Each row was made from one path, in order. Every step used is in the known rows, and no mark comes twice. Write each row's path.
(in the rows, 128 means zero)
Known rows
e > c > x > k > y: [109 130 107 137 156 126 160 162  95 122 138 119 128 175 122 118 140 125
 114  68 136  81  91]
c > x > k: [122 138 101 136 159 147 156 152  97 132 161 137 106 156 112 134 142 123
 120  84 124  95 101]
e > h > l > c > x: [135 113 135 135 147 141 169 200  93 138 172 113 150 121  95 154 125 121
 106  76 128 110  72]
k > x: [132 143  88 134 123 177 163 158 103 139 165 144  98 141 107 145 142 118
 126  67 128 111  84]
k > y > c > l > h: [107 215 111 173 108 181 153 166 102 121 156 125 114 130  93 126 144 111
  96  58 167 100  39]
k > x > c > e: [128 118 127 126 121 155 140 146  95 131 145 144 126 161 112 135 144 137
 138  76  90 118  86]
k > x > c > l > h > e > u: [128  84 181 147 150 157 163 159 108 132 135 112 180 143  95 137 134 134
 112  45 108 140  73]
y > c > x: [124 172 102 136 137 171 159 164  87 121 178 146  81 150 105 148 148 104
 104  71 127 101  90]
c > x: [133 151  87 127 142 158 156 171 104 140 170 135 107 152 115 141 143 113
 116  76 132  94  93]
x > c > l > h > e > u: [132 104 176 145 153 154 162 176 101 140 140 108 192 151  92 137 128 138
 112  47 127 127  82]
x > k: [126 148  93 139 142 165 160 155  92 139 159 138 107 155 104 139 136 132
 131  77 139  99  99]
x > c > e > h > l: [129  89 144 115 124 135 151 187  84 151 155 109 192 143  96 142 125 165
 132  74 116 107  70]
c > l > h > e > u: [134 105 154 142 153 163 170 186 102 142 156  96 195 136  85 149 132 115
 106  42 147 115  72]
x > c > e > h: [131 105 123 116 109 147 139 170  78 148 150 106 170 163 112 142 130 161
 134  72 112 109  88]
h > l > c > x > k > y: [122 152 129 166 163 123 169 179 111 116 146 138 124 131  91 128 136 108
 109  76 130  89  85]
x > k > y > c > l > h: [ 96 200 125 183 126 169 153 146  95 114 146 126 115 137  90 119 145 118
 100  67 156 102  47]
h > e: [147 139 112 131 138 167 169 179  94 145 170 127 149 151  96 159 135 106
 121  59 141 104 114]
x > c: [134 162 104 132 123 166 154 164  95 143 154 147 102 162 110 136 134 146
 134  73 127 110 101]
l > c: [142 179 105 145 123 174 161 177  91 135 165 143  93 141 100 154 130 107
 125  73 141 114 100]
y > c > l > h > e > u: [125 125 166 151 151 177 176 177  85 123 163 107 168 135  75 154 136 106
  95  38 142 125  69]
l > h > e > c > x: [135 117 160 119 157 133 166 172  79 138 152  93 169 167  97 150 134  99
 114  60 130 119  81]
x > k > y: [122 166  77 156 133 150 163 159 103 132 144 132 113 155 106 127 140 129
 126  66 153  78  97]
l > h > e: [144 154 128 139 133 159 170 170  87 148 158 106 155 149  83 160 134 102
 127  60 145 117  85]
e > c > l: [116 133 119 125 131 181 148 182  95 143 168 128 141 153 121 126 130 131
 107  70 157 105  72]

Which path is each row?
[140 117 125 129 113 158 148 186  74 139 161 104 163 141 102 159 126 125
 123  69 126 111  88] -> l > c > e > h
[140 159 127 144 137 166 172 195  96 137 171 141 118 122  81 154 127 110
 122  73 143 112  79] -> h > l > c
[122 171 159 158 128 185 161 165  86 126 172 119 150 131  79 150 139  96
  97  60 147 125  67] -> y > c > l > h > e
[140 129 130 137 127 160 174 204  85 146 171 114 152 118  85 159 118 130
 118  69 142 113  72] -> e > h > l > c
[119 160 119 143 122 178 140 167 110 141 162 148 123 148 119 120 132 149
 114  80 135 110  84] -> x > c > l
[138 134 144 134 136 152 159 194  89 134 166 129 151 126  79 153 131 106
 127  76 126 111  74] -> h > l > c > e
[137 148 131 140 155 149 169 193 104 130 171 141 116 122  92 147 133 102
 111  81 126 107  80] -> h > l > c > x
[119 155  85 151 151 133 156 157 111 125 145 132 112 155 114 123 147 120
 113  73 135  75  98] -> c > x > k > y
[114 182 109 149 118 204 152 169  93 126 183 150 104 134 103 138 141 118
  98  71 150 106  72] -> y > c > l
[123 132 174 154 128 163 149 146 108 135 145 129 163 139  99 132 136 124
 114  65 113 142  69] -> k > x > c > l > h > e
[130 151 144 148 136 172 157 173 103 146 165 110 176 134  93 143 135 103
 108  62 151 118  69] -> c > l > h > e
[133 115 103 123 131 157 174 198  90 157 175 107 165 126  92 152 124 144
 121  66 149  99  63] -> e > h > l
[118 191 142 174 118 174 164 170 100 120 156 115 157 131  83 139 144  94
  91  47 161 107  60] -> k > y > c > l > h > e
[108 117 136 148 130 138 166 175  73 119 151 101 179 133  78 140 138 138
 113  62 131  85  61] -> x > k > y > c > e > h > l
[112 188  89 164 127 166 168 153  85 112 151 143  88 153  94 135 145 121
 115  61 149  88  94] -> x > k > y > c
[120 119 134 160 151 116 169 185 100 123 146 109 157 124  94 134 129 126
 106  73 132  91  78] -> e > h > l > c > x > k > y
[142  85 148 128 158 146 171 207  90 132 155 114 171 130  75 158 127 118
 125  54 121 107  80] -> h > l > c > e > u
[128 151 127 151 156 147 155 156  92 120 158 144  95 151 108 142 136 108
 115  88 116 108 108] -> l > c > x > k
[119 122 156 144 165 108 167 158  84 123 127  88 175 173  98 131 138 105
 113  56 134 102  86] -> l > h > e > c > x > k > y
[126 126 110 111 149 152 156 177  86 138 163 122 120 168 123 137 137 119
 115  73 133  99  89] -> e > c > x
[113 145 137 134 128 172 148 174  89 145 155 105 148 150 108 128 129 126
 112  71 159 117  41] -> e > c > l > h
[124 168 111 167 148 131 157 161 106 112 142 137 100 149 109 129 141 105
 110  75 128  91 106] -> l > c > x > k > y
[134 108 101 113 114 158 148 180  79 151 165  98 175 150 107 152 132 139
 128  67 134  97  78] -> c > e > h
